Known rows, with every step that occurs:
h > l > f: [ -4  -9 -20  -7   0 -11 -19   6   8  -2   7   4   7 -19   7  -5 -13   4
  -7  -1  -8   0 -20   1   5  -6 -11  17 -17  -5 -18 -12 -13 -11  11 -15
  -1  -2  -6   8  20   0  20 -15  -6   0 -11   0]
q > v: [  3  -8  -3   1 -14  -1  -7   5  -4   2   3   6  10 -25   3  -7   1  -2
   1  -6 -13   7 -15   5  -1  -7   4   2 -16  13 -19  -7 -10 -21   7 -13
 -12  -9 -14   3  17  -3  10  -2  -7  -1  -6  -9]
h > g > n > f > l > q: [  3  -8 -16  -3   8 -26 -15   5 -13   2  -1  -2 -14 -13  -6 -14   7  -9
   3   2 -12  -1 -19  -1   1  -8 -16   8 -13   6  -5 -15 -17  -7   1  -3
   4 -17  -3  15  14  -8  16  -5  -2  -2 -12   8]
h > v > f: [ -1  -7  -9   0  -7  -6  -8   5 -12   6   2  13  14 -20   1 -13   6   5
  -2   7   5   5 -15   6  -5  -8 -19   9  -8   3 -12 -12 -13 -25  15 -24
   0 -16 -12   9  17  -2  13   3 -18 -13 -15 -20]
n > f > l > h: [ -4   9 -22  -8  -2 -15 -20   3  -8   0   0  10  -2 -22   2  -8   4   0
   0   7 -14   1 -26   0   6  -2  -8   7 -15   1  -7  -9 -13 -16  10  -8
   1  -6 -17   5   7   5  11 -13 -11   4 -16  -7]
n > f: [  8   0 -10  -1  -8  -8  -4   7 -11  -8   4   8   3 -12   6 -16  -2  -1
   3   1  -2   6 -19   7   3  -6 -15   1 -14   1  -1  -9 -13 -12   6  -9
  -5 -12 -11   7  13   3   2  -5  -7  -7 -18  -6]
n > f > l > h > v: [ -9   2 -20 -11  -1 -16 -18   1 -15   9   0  13   2 -27  -3 -10   9   0
  -3  15  -7   1 -28   0   3  -3  -9   6 -11   5  -6 -15 -19 -25  15 -15
   3 -13 -16   5   8   2  18 -16 -17   0 -15  -6]
l > h > g > n > f > v > q: [  1  -1  -3 -12  -1 -22  -7   4  28  -1  -1  10   0 -26   2 -16   2  -1
  11  17  -2 -13 -19   0  -8 -14   3   5 -16   2  -7 -12  -7  -1   5  -5
   5 -21 -14   4  10  -8  19  -9 -18  -2 -11  -5]
l > h: [ -2  -2 -17  -8  -2 -13  -9   6   2  -8   5   2   3 -28   3   1  -3  -4
   2  11 -14   3 -15   0   8 -11   0   5 -16   1 -20  -5  -6 -18   6 -13
  -5  -7 -21   1  14   2   8  -3 -12  -2  -5 -18]
g > n > f: [  7  -2  -7   6  -5 -15  -1   7   0  -9   6   3  -2  -7   0 -16   3  -8
   6  -2   0   6 -17   6  -4  -9 -11   4  -8   5   0  -9 -19 -13   0 -11
   1 -19  -4  15  16   0   4  -3 -10  -7 -11   6]
h > l: [  0 -10 -20  -7  -2  -8 -13   5   6  -9  10   4   4 -21   4  -8 -15  -1
  -3  -1 -13  -3 -12  -1   5  -9 -13  10  -9  -5 -13  -6  -6 -15  11 -11
  -5   0  -9   9  19  -1  18  -7 -10   0 -15 -12]
k > q > v: [  4 -16   2   3 -15   7  -9   4   6  -5   8   6  12 -26   4  -6  -5   2
  -3 -14 -10  10 -13   8   2  -9   1   3 -23  11 -21  -9  -7 -20   3  -9
 -19  -4  -7  -1  22  -1   8  -3  -3   4  -7  -5]
g > h > l: [ -5 -11 -23 -10   0 -14 -13   6  11 -15  12   4  20 -27   3 -11 -11  -1
 -12   7 -12  -4 -10  -2   6 -14 -14   8  -4  -3 -20 -13 -16 -14  11 -11
   0   1  -5  15  16   0  19  -7 -12   1 -16 -20]
f > l: [  6  -1 -21  -8  -1  -8 -20   6  -7   0   1   7   0 -21  -2  -8   2  -6
  -4  -4 -12   3 -16   1   2  -4 -11  10 -13  -2 -13  -6  -7 -18   7  -9
  -4  -3 -12   8  15   6  11  -6  -9   0 -16   0]
q > v > f > l > h > g > n: [-10   0 -13   1 -12 -27 -24   1  21  13  -4   2   3 -28  -6  -3  20  -3
   3   1 -22  -1 -13  -4  -6  -8   7   6 -18  11 -20 -11 -13 -18   7 -20
   9 -14 -16  12   9 -16  26  -1  -7  -4   3 -21]
v > f > l > h > g: [ -7   2 -25  -9  -2 -22 -28   4  10   4  -3   3   4 -28  -3  -3  10   2
   0  10 -19  -8 -14  -6   3  -7  -9   7 -20  -3 -15  -8  -3 -10  12 -16
   6  -5 -22   7   8  -5  21  -1  -8  -7  -9 -29]
q > v > f > l: [  1   0 -12   5 -15  -6 -26   2  -8  15  -4  16  15 -21  -1 -12  12   3
  -3 -11 -13   5 -16   5  -5  -1  -6  10 -19   9 -15 -11 -10 -22  12 -18
  -1  -5 -14   9  12  -3  19  -2  -8   1 -12 -14]
h > v > q: [ 11 -15  -4 -14   0   0  -7   7   1   5   6  12   9 -27   2 -11  -4   1
  -1   9  -2   1 -11   6  -3 -11  -6   8  -9   0 -16 -10 -12 -26  11 -17
  -5 -13  -7   5  20   5  15  -7 -19  -3 -20   0]
l > q: [  7 -14 -13  -3   1 -10  -8   7 -25  -5   0   1  -1 -22   6  -4 -10  -4
   2   5  -8   7 -14   4   7 -10 -13  13 -15   5 -21  -6  -7 -17   4  -8
 -10 -11 -13   3  23   5   9   3  -7   3 -12  -4]
k > n > f > l > q: [  8  -5 -21   1  -7 -17 -18   6 -37   8  -3   7  -1  -5  -3 -13   2  -2
  -3   0 -11   7 -26   5   1  -2 -26  15 -19   3   0  -9 -12 -14   1  -6
  -5 -11 -13   9  18   7  -2 -13  -3  -2  -9   3]
l > h > g > n > f > v: [ -9   2 -10  -4  -4 -27  -2   3  17  -6   2   5  -4 -22   1 -13   9  -6
   9  15  -2  -9 -24  -2  -5 -13   1   1 -11   4  -5 -11  -9   0   2  -6
   5 -23 -19   5   7 -13  12  -3 -14 -10  -6 -12]
l > q > v: [  3 -16  -3   3 -10  -5 -10   3 -27   5  -3   2   5 -27   4  -4  -5  -2
   2  -1 -13  10 -16   5   2  -8  -1  10 -19  16 -24  -9 -10 -21   4 -10
 -15 -11 -13   1  22  -3  12  -1  -3   6  -6  -7]
h > l > q > v > f: [ -6 -16  -9   5  -9 -12 -21   0 -17   9  -1   8  17 -24   6  -9 -13  10
  -2  -5 -12   3 -15   4   1  -5 -13  19 -20  13 -21 -13 -11 -20  15 -17
  -4  -4  -9   7  23  -9  28   0  -5  11 -12 -23]
n > f > v > q: [ 12  -1   0  -7  -4  -1  -8   6  -3  -1  -2  21  11 -20   8 -24  -7   5
   3   5   7  -5 -21  10  -7  -5 -12  10 -14   0  -2 -11  -4  -6  11  -1
  -3 -10 -11   1  11   4   8  -9 -20   3 -27   1]

Rows:
[-12 -16 -14   3  -9 -17 -19  -1 -13   4   3   9  31 -31   7 -13  -9  11
 -14   3 -12   0 -11   2   2 -11 -16  15 -13  15 -27 -21 -19 -22  15 -17
  -2  -4  -7  12  20  -8  28  -3  -8  10 -14 -31] : g > h > l > q > v > f
[ -3  -4 -18  -3  -1  -9 -21   4 -15  15  -1  16   9 -21  -3 -16  12   2
  -8   4  -1   2 -17   1  -6  -3 -20  12  -8   2 -10 -13 -14 -26  17 -23
   4 -12 -11  11  14   2  19  -2 -18  -7 -18 -11] : h > v > f > l
[  4   3 -20   1  -4  -7 -25   6  -7   6  -2  13  10 -18  -3 -11   6   0
  -4  -5  -7   0 -15   2   0  -2 -19  14 -13  -4  -9  -9  -6 -16  11 -15
   1  -3 -12  11  13   3  14  -1 -11  -3 -17 -13] : v > f > l
[  9   2 -21   1 -13  -9 -16   7 -15   5   1   9   0  -5  -4 -15   8  -2
  -3  -4 -13   5 -23   2  -3   0 -20   7 -17  -2   6  -6 -12 -12   2  -8
  -3  -9 -13  11  13   7  -2 -13  -8  -9 -10  -2] : k > n > f > l
[  9  -6  -3  -9  -2  -2 -14   6   8   7  -2  16  10 -25   8 -13  -6   7
  -3   6   4  -2 -18   9  -5  -5  -2  21 -17  -6 -19 -14  -4  -9   9  -8
  -3  -8 -11   3  19   7  13 -11 -16   5 -17  11] : l > f > v > q
[  3 -12 -11   0  -5  -7 -22   1 -29  15  -6   6   3 -30  -1  -5  -1  -3
  -3  -6 -20  10 -20   3   3  -3  -4  14 -18  14 -24 -11 -11 -25   7  -9
 -10  -3 -12   3  18   0  18  -5  -4  12 -10   1] : f > l > q > v
[  1 -15   3  10 -17   6 -15   3   5  -1   2  12  21 -23   6 -10  -2   9
  -4 -16  -4   6 -11  10  -2  -5  -6   5 -23  13 -18 -12  -7 -20   5 -17
 -13  -4  -8   2  20  -2  12   1  -6   1 -10 -16] : k > q > v > f
[  0  -2  -9 -13   3 -20 -20   1   6  13   1  15   0 -23  -6 -16   9  -3
   2  14  -5   1 -19   3  -6  -8  -3  12  -6   6  -6 -18 -26 -28  10 -17
   9 -18  -5  14  13   0  22 -19 -24   4 -17  10] : g > n > f > l > h > v > q
[  0  -8 -15 -22   6 -11 -24   3   3  15   0  14   5 -37  -2  -5   1   0
  -1  17 -12  -2 -17   1   1  -9   0  12 -10   1 -20 -11 -14 -31  16 -17
   1  -7 -12   3  16   5  23 -15 -23   7 -16  -2] : f > l > h > v > q
[  2   4 -10   0  -7  -6  -5   4 -13  -3   1  16   8 -19   5 -22  -1  -1
   2   3   6  -3 -25   7  -5  -5 -15   6 -11   3  -1 -11  -3  -6   7  -3
  -3 -12 -15   2   8   1   5  -5 -16  -5 -21  -6] : n > f > v
[ -2   7 -19  -2  -1 -24 -20   2   4  -1   3   7  -4 -16  -4  -9  10  -9
   3   5 -11   2 -23   0   2  -6  -5  10 -10   6  -5 -12 -19 -17   3 -10
   7 -14 -10  12  11  -1  13 -11 -12   2 -10   4] : g > n > f > l > h
[-11 -13 -23  -6   4 -17 -23   2 -33  13  -2  16  22 -31  -2 -16   9   4
 -17  14  -1   2 -14   2   1  -8 -26  15  -4   7 -22 -23 -25 -30  14 -19
   5 -11  -8  16  16   2  22  -3 -18   0 -20 -16] : g > h > v > f > l > q
[-10   2 -17  -7   1 -24 -15   0  -4   9   3   9  -3 -22  -8 -12  15  -7
  -1  14  -5   2 -26   1  -3  -7  -6   8  -3   8  -6 -16 -26 -27   8 -17
   9 -21  -9  13  10  -4  18 -14 -21  -4 -10   4] : g > n > f > l > h > v
[ -7   2 -21  -4  -1 -29 -25   4  22   3   1   1  -1 -23  -7  -6  16  -6
   2   7 -18  -7 -13  -7  -1 -10  -5   9 -14  -1 -15  -9 -12 -11   6 -19
  11 -13 -17  15  10  -9  22   1  -9  -8  -2 -19] : v > f > l > h > g > n
[  3  -7 -19   3   3 -13 -27   5 -31   9  -6  11   5 -20   0 -10   1   2
  -3  -2 -10   1 -15   1   4  -2 -23  20 -16   0 -16 -10  -8 -17   9 -13
   1  -4 -12   9  19   5  16   1  -7   5 -18 -10] : v > f > l > q
[-14  -7 -24  -8  -3 -16 -16   2  13  -4   7  12  27 -31   5 -13  -7   5
 -20  10   1  -7 -22   0   0 -10 -12  19  -7  -3 -22 -22 -14  -7  12  -9
   3  -2 -10  10  15   0  22 -16 -14   4 -16  -9] : g > h > l > f > v
[  1  -4  -4   8 -18  -2 -12   3  -5   6  -2  11  17 -20   4 -11   4   6
   2  -8  -6   7 -13   8  -5  -3  -5   8 -20  13 -16  -9 -10 -20  10 -19
  -7 -12 -15   7  17  -4  14   5 -10  -3  -9 -22] : q > v > f
[ -8  -7 -18  -6  -2 -11 -17   3   7   0   5  10  13 -26   7  -9 -11   6
  -8   1   0  -8 -26   2  -1  -6 -10  22 -14  -5 -16 -14  -4  -6  13  -9
   0  -4 -13   5  17   1  22 -14  -9   4 -12   1] : h > l > f > v
[ -4   6 -23 -12  -2 -21 -19   3   3   0  -2   4  -5 -25  -2  -9   8  -3
   1  12 -19  -8 -22  -4   6  -7  -6  -1 -18   0  -6  -8  -8  -7  11  -8
   4 -10 -19   4   3  -3  16 -11  -7  -4 -15 -14] : n > f > l > h > g
[ -6   6 -23  -5  -4 -15 -30   2  -3   4  -2  12  10 -27  -1  -3   8   3
  -2   6 -13  -1 -15  -1   2  -2 -11  13 -15  -3 -15  -7  -7 -19  12 -17
   5  -2 -21   7  10   4  16  -2 -12   2 -12 -21] : v > f > l > h
[ -4   3 -25 -11  -1 -14 -25   4   0   0   1   6   0 -30  -3   1   2  -5
  -1   7 -18   0 -18  -2   6  -6  -3  10 -14  -3 -19  -7  -7 -21   8 -11
   0  -2 -19   4  12   4  14  -9 -11   5  -9 -10] : f > l > h
[ -3  -5 -17 -13  -4 -18  -8   6  14  -9   4  -4  -2 -30   4   0  -2  -4
   7  14 -19  -5 -12  -7   7 -15   4  -2 -19  -1 -18  -3  -4  -9   6 -11
  -5  -9 -23   1  13  -4  13   0  -7  -8  -3 -25] : l > h > g
[-11  -9 -25  -9  -2 -19 -18   4  14  -8   9   4  23 -24   7  -7  -9   7
 -19   6 -10  -2 -18  -1   7 -12 -14  16  -9  -4 -22 -19 -22 -14  13 -15
   2  -2  -3  14  16   2  19 -14  -7   0 -15  -8] : g > h > l > f
[ -8   4 -14   2 -14 -12 -29  -1  -3  16  -5  14  14 -32  -1  -3  12   6
  -2   2 -17   2 -18   2  -1  -1   2  11 -19   9 -21 -11 -11 -24  12 -19
   1  -3 -22   4   9  -3  21  -4 -10   5  -6 -23] : q > v > f > l > h
[  1 -11 -10 -14   3  -6 -22   5  18   6   2  17  14 -26   8 -12 -18  12
  -6   4  -1 -10 -21   4  -3  -6  -7  26 -16  -9 -18 -16  -3  -7  15  -9
   0  -1  -5   6  20   3  25 -18 -14   9 -18   7] : h > l > f > v > q
[  1  -9  -5   6 -14   6 -29   1   2   8  -1  13  16 -24   0 -10   5   7
  -8 -20  -8   6 -14   7  -2   0  -8  10 -23  10 -18 -14  -8 -21   9 -14
  -8   1  -8   5  17  -1  16  -3  -5   7 -13  -9] : k > q > v > f > l
[  2 -11  -7 -16   1  -8 -12   5   6   5   5  11   8 -35   3  -5  -5   3
   2  20  -9   0 -13   3   2 -12   4   8 -10   2 -20 -10 -13 -30  13 -19
  -5 -11 -14   1  18   3  18 -10 -21   0 -13 -10] : l > h > v > q
[-10  -5 -24  -6  -2 -13 -20   2 -11  10   3  17  23 -27  -7 -18  17   3
 -18  10  -1   0 -14   2  -5  -7 -23   9  -3   2 -15 -20 -23 -29  17 -24
   8 -10  -9  19  11   1  21  -3 -21  -5 -21 -21] : g > h > v > f > l
[-10  -3 -23 -15   0 -15 -22   2  -8   9   3   8   1 -34  -5  -4   9  -5
  -5  16 -12   2 -21  -3   3  -8  -4   8  -8   2 -20 -11 -13 -31  13 -18
   1  -9 -18   4  11   4  20 -11 -18  -2 -10  -9] : f > l > h > v
